Every row comes from one small tree of marks. The marks that hang from a mark follow it in brackets, in alphabetical order. Every link used is in the known rows. Which tree was each row made from?
(in the rows, 100 means zero)
Known rows:
luvi[lobu[mobu]]: 87	103	117	94	92	99	58	95	95	108	100	85	108	100	93	100	102	108	114
suga[luvi]: 90	120	100	106	101	102	110	94	117	107	101	101	108	102	93	93	100	103	95
luvi[lobu]: 90	94	103	95	94	101	82	93	98	99	97	89	108	94	92	99	105	105	107
mobu[pureto[luvi[suga[vuru]]]]: 109	85	95	100	105	98	58	90	79	86	97	105	58	107	122	104	114	101	98
luvi[suga]: 102	87	99	97	105	101	79	103	84	101	94	109	105	97	102	105	115	105	98
luvi[lobu suga[mobu vuru]]: 99	100	113	79	96	102	47	89	94	94	96	106	121	87	92	97	130	103	114
pureto[luvi mobu suga]: 110	127	100	100	103	102	56	115	82	90	107	78	63	115	121	117	72	105	106
pureto[luvi mobu]: 104	126	101	101	94	106	75	111	86	99	105	83	73	106	116	108	85	103	108
mobu[pureto[luvi[lobu] suga]]: 100	87	100	104	104	100	45	101	78	79	100	73	54	114	113	113	86	107	104
vuru[suga]: 96	67	102	102	103	103	107	103	106	94	101	106	112	97	113	96	116	95	96
lobu[mobu suga[vuru]]: 106	100	122	104	103	92	61	95	97	94	110	104	93	114	114	102	98	95	106
vuru[suga[luvi[lobu] mobu]]: 79	92	122	96	99	112	91	97	124	98	103	95	141	88	86	87	128	100	104
luvi[suga[vuru]]: 107	93	94	91	102	95	77	87	92	98	96	119	101	99	111	100	115	101	101
pureto[mobu suga[luvi[lobu] vuru]]: 93	127	99	88	95	96	46	72	112	99	105	86	90	113	105	103	74	101	112
pureto[mobu]: 101	105	102	95	97	104	74	96	99	105	103	92	91	103	104	106	83	97	109
suga[luvi[lobu] mobu vuru]: 87	132	113	89	92	100	77	80	125	99	104	97	124	93	83	87	114	100	112
pureto[luvi suga[mobu vuru]]: 117	134	109	94	104	96	65	109	93	79	109	92	81	106	115	105	97	101	106
pureto[mobu suga[vuru]]: 112	112	96	88	101	93	52	87	99	92	107	96	76	114	120	110	68	93	109
suga[luvi mobu[pureto] vuru]: 96	111	112	96	104	101	78	78	125	94	106	106	88	105	93	89	102	90	104
lobu[pureto]: 92	80	110	96	97	101	78	83	87	102	105	97	90	110	104	96	91	98	102
lobu[pureto suga[luvi vuru]]: 90	94	117	104	103	96	76	68	103	96	113	103	89	122	110	91	87	94	94
mobu[pureto[suga]]: 106	73	100	101	113	97	65	93	94	86	101	92	61	115	109	110	79	96	97

Which tree is each row?
109	118	118	90	100	97	46	93	79	82	114	91	72	117	118	101	89	98	108 : lobu[pureto[luvi suga[mobu vuru]]]
85	77	121	82	90	94	13	67	73	109	101	101	101	106	109	95	111	107	117 : luvi[lobu[mobu pureto] suga[vuru]]
74	65	120	103	100	104	59	84	116	104	102	90	101	104	102	90	115	101	105 : vuru[suga[luvi[lobu[mobu[pureto]]]]]
97	118	108	93	93	95	32	94	76	100	98	95	94	100	115	99	123	115	114 : pureto[luvi[lobu[mobu] suga[vuru]]]
96	138	111	93	99	100	95	86	125	100	107	108	114	97	91	87	108	95	103 : suga[luvi mobu vuru]
88	96	120	101	105	111	108	105	126	99	107	105	130	93	94	87	123	95	98 : vuru[suga[luvi mobu]]
115	134	94	95	99	96	51	98	87	86	109	87	60	117	129	112	72	99	109 : pureto[luvi mobu suga[vuru]]
97	109	119	101	100	95	38	99	69	96	111	80	64	125	122	108	75	110	105 : lobu[mobu pureto[luvi suga]]
105	95	110	101	104	95	31	93	77	95	99	101	57	112	125	103	111	104	106 : lobu[mobu[pureto[luvi[suga[vuru]]]]]
77	81	105	102	96	107	102	89	119	101	100	96	128	95	97	87	119	102	99 : vuru[suga[luvi[lobu]]]
112	128	113	99	107	103	72	124	85	83	106	84	87	105	108	110	93	105	104 : pureto[luvi suga[mobu]]
102	124	123	103	107	101	87	96	120	90	112	105	112	106	94	92	108	92	100 : lobu[suga[luvi mobu vuru]]
104	122	97	90	93	97	32	91	85	86	105	77	69	112	121	111	75	104	116 : pureto[luvi[lobu] mobu suga[vuru]]
104	111	110	100	94	101	43	95	83	85	110	78	75	110	118	111	87	99	113 : pureto[luvi[lobu[suga[vuru]]] mobu]
105	104	114	102	106	108	72	111	91	86	103	86	70	102	102	103	104	98	106 : suga[mobu[pureto[luvi]]]
103	94	123	91	100	101	59	94	101	84	107	93	113	98	93	101	110	94	112 : luvi[lobu[suga[mobu vuru]]]
111	78	95	96	109	90	59	79	98	82	103	101	59	117	119	105	80	92	100 : mobu[pureto[suga[vuru]]]
96	95	133	110	102	100	47	107	66	95	115	82	70	124	117	104	90	105	103 : lobu[mobu pureto[luvi] suga]
114	115	110	87	105	95	67	98	103	85	107	104	98	105	105	104	94	94	108 : pureto[suga[mobu vuru]]
95	97	122	111	109	94	55	79	111	96	111	101	74	123	108	95	91	93	99 : lobu[mobu[pureto] suga[luvi vuru]]
93	96	112	86	94	93	34	81	86	107	96	104	111	98	103	100	121	109	115 : luvi[lobu[mobu] suga[vuru]]
